What can hang from each mark:
Z: C M V
Y: C
R: C
V: N Z
B: C
C: B N Y Z
M: Z
N: V

Known rows, with every way that one mark hangs from another:
M{Z}: [ 5.480 -1.439  2.216  0.774 -2.381 -2.098 -0.573 -1.334  1.622  2.512
 -1.243  2.165  4.065 -0.571  0.826  1.579 -0.786  0.159  1.952 -2.834]
R{C{B}}: [ 1.593 -2.679 -1.149 -0.293 -3.146 -1.689 -0.080 -0.094  4.233  4.891
 -1.426 -0.306  2.450 -0.754 -1.361  1.168  0.082 -0.213 -1.544 -1.894]
M{Z{C{B Y} V}}: [-0.917 -0.102 -0.832 -0.393 -0.264 -3.578 -2.374 -2.219  1.096  1.247
 -1.142  1.049  2.345  0.749  1.735  3.442  0.121  0.641  3.029 -1.156]
N{V{Z{M}}}: [ 3.196  0.768  0.919  1.277 -1.545 -1.626 -3.011 -0.553  2.580  4.183
 -0.265 -0.510  1.426 -0.562 -1.024 -2.166 -1.129  2.939  4.061 -1.526]
B{C{Y}}: [ 1.648 -1.001  3.174  0.774 -2.814 -1.917 -4.163 -0.406  2.432  0.639
 -1.520  2.032  3.137 -0.369  1.016  0.940  0.164  1.793 -3.383  0.406]
V{N Z{C{B} M}}: [ 1.290 -0.793 -0.974  1.851 -0.459 -3.203 -2.689 -1.803  2.120  4.515
  0.210  1.646 -0.814 -1.657 -1.276 -1.986 -2.067 -0.021  3.593 -2.078]
R{C{Y}}: [ 3.093 -0.381  3.167  0.818 -2.127 -0.670 -4.452 -1.048  3.233  2.058
 -1.881 -1.378  3.062  0.765 -0.663  1.320  0.517  1.270  0.778 -0.379]
V{N Z{M}}: [ 4.755 -0.446  2.973  2.099 -0.850 -1.968 -4.476 -2.850  1.645  4.649
  0.041  0.549  0.271 -1.208 -2.545 -2.417 -1.969  1.351  2.552 -1.287]
N{V{Z{C{Y} M}}}: [ 1.154  2.675  1.151  2.119 -0.067 -1.646 -5.788 -0.452  2.129  1.135
 -0.454 -0.595  0.807  0.458  0.954 -1.430 -0.593  2.844  7.486 -0.910]
N{V{Z{C}}}: [ 2.677  0.493  0.356  1.864 -2.363 -1.788 -1.510 -0.108  2.732  3.230
 -0.151  0.075  2.296 -1.821  1.262 -1.334 -1.786  1.442  4.988  0.666]
B{C{Z}}: [ 2.229 -2.953  3.141  1.020 -3.794 -2.560 -2.064 -0.810  1.800  1.643
 -0.972  2.765  4.699 -0.658  1.464  1.153 -1.764  0.398 -5.170 -1.825]
V{N Z}: [ 5.193 -1.376  3.730  1.548 -2.182 -2.567 -3.385 -3.271  2.510  4.629
  0.472  0.771  1.947 -2.677 -1.837 -1.190 -1.857  0.159  0.766  0.666]
Z{C{N Y} V}: [-0.435  1.422  2.130  1.394  1.384 -0.953 -4.538 -3.051  0.053 -0.338
 -2.427 -0.249  1.203  0.558 -0.178  2.281 -0.116  0.559  1.431  1.676]
Y{C{Z}}: [ 6.264 -1.028  1.973  1.415 -1.671 -1.292 -2.440 -2.691  3.477  1.871
 -1.619  1.676  4.824  1.274 -1.838  1.140 -0.554  0.256 -1.585 -4.131]
M{Z{C{N} V}}: [ 1.490  0.111  0.633  1.895  0.801 -1.113 -0.473 -3.142 -1.474  0.662
 -2.317 -0.132  2.019 -0.252  1.123  2.446 -1.843 -0.251  3.050 -0.732]
R{C{B Z{M V}}}: [-1.057 -1.938 -0.899 -0.436 -1.178 -1.973 -2.586 -1.930  1.672  4.922
 -1.306 -1.755  1.594  2.236 -2.074  1.368 -0.865  1.510 -1.428 -3.328]
C{B N Y Z}: [-0.266 -1.533  3.073 -0.760 -0.074 -4.184 -4.529 -4.218  3.294 -1.207
 -1.212  1.842  4.368 -0.690 -0.097  4.942  1.200 -2.714 -3.872 -3.380]
N{V}: [ 3.731  0.000  0.441  0.405 -3.461 -1.367 -2.099 -0.504  3.989  3.560
 -1.012  0.756  3.001 -1.055  0.081  0.160 -0.419  0.363  1.209  0.503]
B{C{N Y Z{M}}}: [-0.236 -0.279  4.420  1.745  0.290 -2.132 -6.455 -3.064  0.170 -2.645
 -2.126  1.164  2.863  0.723  0.820  2.209 -0.419  0.350 -4.260 -3.408]
N{V{Z}}: [ 3.645 -0.183  1.678  0.719 -2.912 -2.165 -1.976 -0.859  3.488  4.094
  0.019 -0.499  3.117 -2.085 -0.333 -0.763 -1.024  1.697  2.283  0.516]
N{V{Z{C{B}}}}: [ 0.215 -0.514 -2.283  0.507 -2.554 -3.385 -0.246  0.079  4.019  3.911
  0.272  0.760  2.006 -2.612  0.977 -0.232 -1.146  0.284  3.319 -0.399]
Y{C{B N}}: [ 3.164 -0.939 -1.914  0.696 -0.227 -1.448 -0.085 -3.044  4.098  1.759
 -2.605  1.105  2.489 -0.904 -3.425  1.931  0.839 -1.256 -2.879 -3.522]
Y{C}: [ 6.504 -0.340  0.324  1.542 -1.719 -0.202 -1.250 -1.457  3.796  3.075
 -2.159  1.418  3.113  0.817 -2.851 -0.300  0.083  1.337  0.062 -2.316]

Rows:
[-1.756  1.337 -1.251  0.349 -0.387 -2.626 -3.495 -2.173  3.703 -0.912
 -1.669  0.324  1.894 -1.642  1.458  3.083  0.866 -2.234  1.597  0.014] -> Z{C{B N{V} Y}}
[-2.966  0.304 -0.603 -0.033  1.180 -2.540 -3.335 -3.045  1.337  0.298
 -1.966  0.391  0.853 -0.061 -0.383  3.141  0.760 -0.458 -0.276  0.711] -> Z{C{B N Y} V}
[ 1.557  1.178 -0.426  2.149 -1.250 -0.592 -1.581 -1.487  2.145  0.588
 -2.038  0.172  1.817 -1.747  1.254  0.924 -1.135 -1.527  2.944  0.486] -> Z{C{N{V}}}
[-0.704 -0.084 -2.976  1.028 -0.426 -2.153 -3.222 -2.320  1.199  5.099
 -0.863  1.126 -1.821  0.275 -1.866 -0.880 -1.638  0.200  2.168  0.239] -> Z{C{B} M V{N}}
[ 2.807  0.355  0.956  1.262 -0.798 -1.005 -4.760 -3.290  0.664  5.324
 -0.976 -0.081 -0.712  0.742 -3.210 -1.393 -1.640  1.612  1.182  1.021] -> Z{M V{N}}
[ 2.094  0.410  1.565  3.270  1.723 -0.867 -2.107 -1.222 -0.379  1.116
 -1.610  0.585  0.155 -0.789 -0.855 -1.359 -1.713  1.294  4.166 -2.930] -> V{Z{C{N} M}}
[ 1.164  0.680 -1.018  1.863 -0.104 -0.125 -2.496  0.096 -0.098  3.935
 -2.000  0.979 -0.473  2.086 -1.103 -1.533 -1.485  3.128  3.826 -0.638] -> Z{C M V}
[ 4.821  1.675 -0.641  1.807 -0.812  0.209 -1.746 -3.254  3.744  1.041
 -2.629 -1.330  2.927 -0.742 -2.229  0.938  0.028 -0.525  0.472 -0.885] -> Y{C{N{V}}}
[ 1.091  2.108 -1.151  2.765  0.236 -0.006 -2.739 -0.968  1.114  0.630
 -2.379 -0.023  0.147 -0.341  0.436 -0.487 -1.276 -0.260  4.633 -1.368] -> Z{C{N{V}} M}
[ 1.943  1.303  1.304  2.102  0.165 -0.931 -5.429  0.106  1.508  0.550
 -1.861  2.196  0.638  1.980  0.342 -0.653  0.035  1.978  4.750 -2.289] -> Z{C{Y} M}
[-1.213 -2.358  1.019 -0.914 -0.317 -3.459 -1.558 -4.282  1.634  2.178
 -1.367  0.728  3.109 -0.580 -1.581  3.945 -0.348 -1.426 -4.878 -1.682] -> C{B N Z{V}}
[ 2.100  1.405 -0.467  2.457 -1.021 -1.114 -2.594  0.473  1.764  3.249
 -0.502 -0.247  0.563 -0.372  0.503 -2.674 -1.914  2.534  6.789 -1.321] -> N{V{Z{C M}}}
[ 0.481 -1.183  2.287  1.527 -1.914 -2.068 -5.275 -3.774 -0.559  3.498
 -0.586  0.350  1.005  0.685 -0.848 -0.372 -2.991  1.473 -3.841  0.235] -> B{C{Z{M V{N}}}}
[ 4.449  0.950  1.076  1.669 -0.847 -0.912 -2.816 -4.658  3.511 -0.076
 -2.099 -0.999  4.667 -0.136 -1.207  2.209 -0.614 -1.488 -1.138 -2.714] -> Y{C{N{V} Z}}
[-1.861 -0.136 -1.182 -0.568 -0.665 -2.712 -3.319 -1.228  2.416  2.400
 -1.221  1.371  1.122  0.712 -0.048  1.980  0.687  1.036  0.875  0.758] -> Z{C{B Y} V}
[-0.126 -1.503  1.700  0.993 -1.738 -1.680 -3.549 -1.421 -0.418  2.944
 -1.357  0.938  1.996  1.778 -0.286 -0.109 -2.127  3.071 -3.914 -1.588] -> B{C{Z{M V}}}
[ 0.169  0.095 -2.701  0.812 -0.921 -3.059  0.559 -2.284  2.098  0.258
 -1.550  0.487  2.718 -2.452  2.742  3.426 -0.886 -2.952  3.378 -2.367] -> M{Z{C{B N{V}}}}
[ 1.200 -1.735  4.771  0.648 -2.869 -3.023 -5.298 -1.732  2.077 -0.489
 -1.007  2.274  4.990  0.233  1.876  2.339 -0.443  0.633 -4.756 -1.394] -> B{C{Y Z}}
[-0.223 -1.017  1.069 -0.127 -0.392 -1.860 -3.300 -2.770  3.499  0.585
 -2.360 -1.720  2.489 -0.758 -1.289  3.669  1.337 -1.421 -2.152 -1.508] -> R{C{B N Y}}
[-1.617 -1.573  1.439 -1.391 -1.565 -3.113 -4.612 -3.249  2.858  2.734
 -0.924 -2.231  3.591  1.648 -0.843  3.856  0.380  0.650 -2.804 -1.007] -> R{C{B Y Z{V}}}
[-0.275  0.348 -3.157  1.105 -1.166 -2.732 -1.398  0.570  3.013  3.995
 -0.174  0.480  0.232 -1.030  0.261 -1.683 -1.207  1.470  5.208 -2.412] -> N{V{Z{C{B} M}}}
[ 0.583 -0.938 -2.915  1.069 -0.846 -1.979 -1.088  1.125  2.505  3.317
 -1.629  3.331  0.075  0.462 -0.454 -0.705 -0.421  0.554  2.574 -3.732] -> Z{C{B} M}
[-1.242  0.728 -0.723  1.215  1.914 -2.112 -4.150 -1.665  1.759 -0.924
 -2.402  1.899  0.071  0.462 -0.163  1.783  0.904 -0.755  1.886 -3.440] -> Z{C{B N Y} M}
[ 5.094 -0.256  1.823  1.393 -1.367 -1.405 -4.490 -6.088  2.250  3.684
 -0.847 -0.605  2.888  1.164 -3.348  0.902 -1.802  0.163 -1.800 -0.139] -> Y{C{Z{V{N}}}}
[-0.428  0.038 -0.008  0.983  0.586 -3.305 -4.141 -0.168  2.401  1.734
 -0.510  1.830  0.385  0.317 -0.262 -0.492  0.223  2.127  4.239 -3.446] -> V{Z{C{B Y} M}}
[ 1.053  1.734  1.831  2.635  2.090 -0.564 -5.546 -1.662  0.468 -1.550
 -2.729  1.158  0.273  1.067 -0.009  0.653  0.092  0.370  3.512 -2.400] -> Z{C{N Y} M}
[ 0.085 -0.844  0.806  0.367 -0.724 -3.848 -2.926 -0.655  3.269  1.745
 -0.113  1.883  2.097 -1.071  0.575  0.854  0.306  0.870  2.367 -1.577] -> V{Z{C{B Y}}}
